Each row comes from the steps of one path. Every step used is in the known rows, and no mark comes twice. Write the path behind each row, first mark first.
In the rows, 128 means zero.
Known rows:
K/R/H/M: [ 95  84 131 155 174 131 132 139 124 185 125 167 139 157 121 154 148  97
 148  82 149  90 129 149 160 115  98 130 182  79  52 123  94]
N/K: [143 145 175 120 163 125 156 149 139 112 129 138 159 125 147 120 146 136
 127  99 101 126 134  92 115 151  96 132 141  89 135 109 164]
J/D: [127 155 149  97 136 136 118 143  91 158 156 113 151 109 116 123 113 149
 128 103 148 134 142 104 135 124 151  94 160 130 140 100 134]
L/D/M: [106 132 168 135 137 115 129 130  66 153 149 151 171 169 173 126 158 131
  82  61 152 105 103 156 127 138 163 100 133  69 135 129 123]
K/Q/Z/N/H: [ 86 160 119  95 189  67 163 165 143 108 126 155 144  83  88 106 148 162
 126 114  76  97 117  66 191 138 126 114  71 131 164  64 106]
J/D/M/H/R: [118 153 181 123 185 150 110 124  52 147 164 172 149 184 162 116 132 126
 130  75 195 107 144  93 187  90 144  88 181  94 179 149 107]
J/D/M: [139 151 170 113 152 150 123 137  74 165 134 130 149 131 146 124 128 131
 102  69 164 111 136 137 143 112 176  90 170 107 148 103 121]
L/D/M/H: [101 154 180 157 165 124 110 116  64 134 167 190 141 185 185 114 145 115
  76  83 167 111  99 132 155 104 142  87 134  55 153 146 104]
L/D: [ 94 135 143 120 119 102 123 137  84 148 176 133 169 148 143 125 141 149
 104  98 135 126 109 121 113 150 137 104 128  91 129 123 133]
Q/K/U: [103 126 114 136  95 108 152 177 126 192 150 109 141 133 128 171  91 133
 108 112 145 135 139 110 135 142 137 128 167  79 110 101 159]
M/H/J/D/L: [ 67 154 181 163 194 147 108  98 114 197 202 137 134 168 164 134 100 147
 111 140 127 143 128  99 133  89 126  96 154  82 167 161  78]
D/M: [129 126 176 120 150 123 148 133 100 134 106 150 147 138 152 142 139 117
  76  60 139  86 128 155 128 126 168 118 136  83 129 113 141]
M/H: [112 151 166 128 163 122 124 121 117 109 147 173 121 132 129 128 113 118
  95 119 136 118 135  99 148 103 126 105 128  95 142 130 130]
Z/N: [131 153 139  75 135 109 153 128 125 102 110 132 161 126 104 136 135 131
  88  96 105 112 117  97 114 133 129 137 111 129 139 104 142]
Z/N/H/J/D: [102 173 143  97 181 122 137 155 111 160 191 118 158 138 154 124  96 160
 118 103 112 163 123  43 154 107 117 141 107 125 177 109  96]
Q/Z/N: [103 153 120  68 148  95 157 140 133  82 116 147 150 103  79 126 145 127
 112 113 103  92  93  75 122 111 142 141 101 124 152  60 126]
R/H/M: [ 73 102 115 145 182 128 140 138 103 172 144 177 148 139 130 144 131  93
 122 101 150  78 121 136 135 133 100 116 152 105  81 129 113]
J/D/M/H: [136 171 182 136 180 158 106 120  72 144 152 169 123 147 158 110 115 116
  97  94 177 117 132 111 173  77 157  80 167  92 165 126 101]
Q/Z/N/H: [100 176 125  82 190  74 141 161 137  94 145 160 135  82 105 115 131 144
 130 112  98 106 116  49 164 109 112 126  86 104 159  45 124]
Z/Q: [131 153 151  88 114 110 148 112 130 134 129 121 156 127  95 146 139 154
  95 115 102 108 121 105 115 170 151  93 112 137 141 137 177]
R/H: [108 124 144 117 164 126 139 129  99 147 154 157 126 103 103 135 123 103
 119 119 140  94 126 128 157 127 115 110 131  89 116 104 121]
H/J: [ 80  99 158 119 137 121 173 136 125 143 151 128 158 150 147 155 109 127
  80  96 109 125 118 118 103 127 155 161 109  97 135 139 132]
N/H/J/D: [ 86 148 157 126 179 124 128 162 104 186 209 119 145 125 170 128  87 163
 125 105 131 166 145  72 157 114 132 123 125 102 158 113 109]
H/R/K/Q/Z/N: [ 94  91  96  72 169  74 164 157 137  88 104 153 172 125  50 118 158 143
 149  82 130  91 116  77 163 150 130 156  90 145 166  94  83]
K/U: [127 142 137 128 110 123 137 154 149 181 119 144 148 111 121 169 120 127
 108 121 129 117 152 136 147 130 132 114 162  99 116 135 166]
M/D/J: [127 117 149 138 143 137 122 169  81 141 140 150 135 133 141 164 128 145
 130  93 108 113 105 116  95  95  90 118 140 101 125 152 127]
Z/Q/K/U: [118 150 112 116  78 106 157 152 138 198 149  96 151 142 105 176 108 155
 104 130 125 130 125  94 135 174 146 101 152 109 129 127 183]
K/R/H/N/Z/Q: [135 153 137 108 186 128 152  97 149 185 107  95 151 108  64 174 171 162
 153 133 117  72 122 125 214 139  87 154 144  94  98 121 120]
M/H/N/Z/Q: [117 196 147 110 192 115 148  85 148 132 119 121 155 118 103 159 135 173
 104 153 111  84 120  78 182 138 103 137 112 125 152 151 153]
R/H/N/K/U: [116 135 119 154 185 141 164 122 136 191 129 144 164 104 140 165 145 115
 138 167 119 101 121 121 198 151  59 145 170  67  98 159 134]
R/H/M/D: [ 79 101 130 175 184 147 125 172  86 145 146 216 145 133 130 150 145 126
 147 115 148  85 104 105 115 113  75 112 151  93  75 153 108]
Q/Z: [ 87 126 133  95 148  96 147 149 129 109 134 148 136  95  94 130 132 132
 122 115 123  91 115 102 125 117 159 121 119 100 133  65 138]
D/M/H/N/Z/Q: [129 196 168 123 212 130 154  79 130 136  96 139 155 140 132 157 152 155
  77 119 126  62 111 113 192 128 124 135 119 101 161 157 141]

Write each row's path:
[152 156 150 104 130 108 150 156 155 171 129  62 139 146  81 161 141 187
 148  84 117 124 133  87 151 144 119 149 152  91 119  66 159]  N/Z/Q/K/R
[ 84  93 103 141 137 116 147 137 112 205 155 119 142 188 101 163 139 126
 145  89 147 103 102 110 147 158 111 117 173  90  63 114 114]  Z/Q/K/R/H/M
[105 135 184 163 163 121 116 144 119 141 133 165 145 119 130 157 154 181
 133 122 104 103 129 122  84 130 103  88 142  70 109 144 133]  M/D/L
[100  84 143 186 176 151 116 173 102 160 129 205 136 151 122 159 166 128
 172  95 151  96 110 122 139  95  73 127 184  67  43 147  88]  K/R/H/M/D
[ 76  87 113 113 209  60 139 188 140 128 150 167 142  95  92 112 131 165
 176  82 144 107 158  76 204 155 116 123  93  99 157  83  90]  N/H/R/K/Q/Z
[ 94 118 167 141 186 177 144 127  65 203 183 146 137 155 159 134 114  95
 101  93 167 111 104 136 168  89 156 125 150  82 153 132  68]  R/H/J/D/M
[127  85 130 124 147 101 144 151 145 133 102 134 145 101  83 127 115 142
 104  84 130 119 147 142 139 164 145 125 105 128 125 119 103]  R/K/Q
[ 81 119 145 126 168 161 139 132  80 195 208 129 140 133 129 133  98 110
 128 126 153 133 112 102 157 100 132 126 143 105 149 126  81]  R/H/J/D
[ 99 156 107  89 151  89 181 125 129 161 132  48 176 123  98 172 124 197
 106 119 116  94 113  81 137 182 128 165 116 119 127  98 172]  H/N/Z/Q/K
[ 93 132 161 116 166 110 131 125  97 109 158 179 146 166 136 133 128 125
 126  99 155 108 146  78 165 120 111 115 141  92 153 152 136]  M/H/R
[ 72  65 107 160 160 117 144 160 104 197 155 132 133 178 128 157 123 105
 148  70 170 107 116 127 149 124 106 142 186  62  46  91  90]  Q/K/R/H/M
[ 99  84 111 115 162  87 150 163 155 114 107 152 132  79  60 116 125 137
 125 102 129  98 124 120 147 140 160 128  95 122 138  74  89]  R/K/Q/Z
[ 96 131 158 138 189 119 152  83  90 117 104 163 142 147 169 152 130 115
  53  97 150  79 112 143 174 111 155 133 129  70 127 163 112]  D/M/H/N
[128 173 136  92 139 105 159 156 139 156 147  72 151 128  93 152 119 183
 123 102 120 111 127  69 125 163 123 135 121 118 148  69 181]  N/Z/Q/K
[ 85 147 164 139 166 153 124 125  96 155 200 146 133 161 154 126  83 130
 103 127 148 157 121  71 146  78 142 123 141 109 172 150  90]  M/H/J/D
[128 104 168 133 200 127 115 129  99 108 129 199 133 176 152 131 120 100
 110  52 201 103 145 113 169 104 123 130 141  62 158 150  95]  D/M/H/R/K
[128 194 166 132 232 156 122 109  93 160 122 129 147 121 155 137 124 149
 109 106 173  87 135 111 209  80 127 136 167  93 158 121 100]  J/D/M/H/N/Z
[111 160 167 123 163 128 102 114 109 202 161 106 151 119 125 131 127 166
 137 118 129 121 152 131 116 134 135  66 174 105 133 110 120]  J/D/L
[102 144 123 114 214 122 155 121 122 161 125 119 153  81 100 159 135 137
 129 130 137  65 127 127 192 126  89 166 129  89 109  99 119]  R/H/N/Z
[150 192 166  89 155 121 144 136 159 146 119 111 157 106  85 147 146 173
 123 114 100  96 140  92 136 152 113 121 115 137 154 102 182]  N/Z/Q
[ 91  95 123 164 164 137 122 179  85 164 128 170 158 168 167 172 138 135
 135  77 116  96  99 124  77 100  74 125 160 115  89 178 121]  H/M/D/J
[111 170 168 111 200 136 146 147  90 166 168 133 156 158 185 126 113 142
  91  69 129 140 115  80 166  95 143 139 116 104 183 115  86]  Z/N/H/J/D/M
[ 97 147 179 138 196 140 135 158  87 192 183 134 141 145 201 129 100 146
 100  70 146 141 137 102 171 102 159 119 134  76 168 118  98]  N/H/J/D/M
[ 69 112 156 187 183 124 118 150 120 166 123 184 166 153 157 164 161 170
 135 105 113  88 125 128  61 138  86  94 162  86  73 169 126]  H/M/D/L
[143 126 191 163 211 137 156  94 125 118  85 156 147 174 183 137 172 123
 109  88 128 106 113 131 195 107 103 159 172  28 106 159 105]  D/M/H/N/K/R
[ 96 155 129 147 200 109 124 192 113 107 132 203 166 135 159 143 145 169
 133  90 109 116 116  47 114 122  61 124 116 116 105 136 124]  Z/N/H/M/D
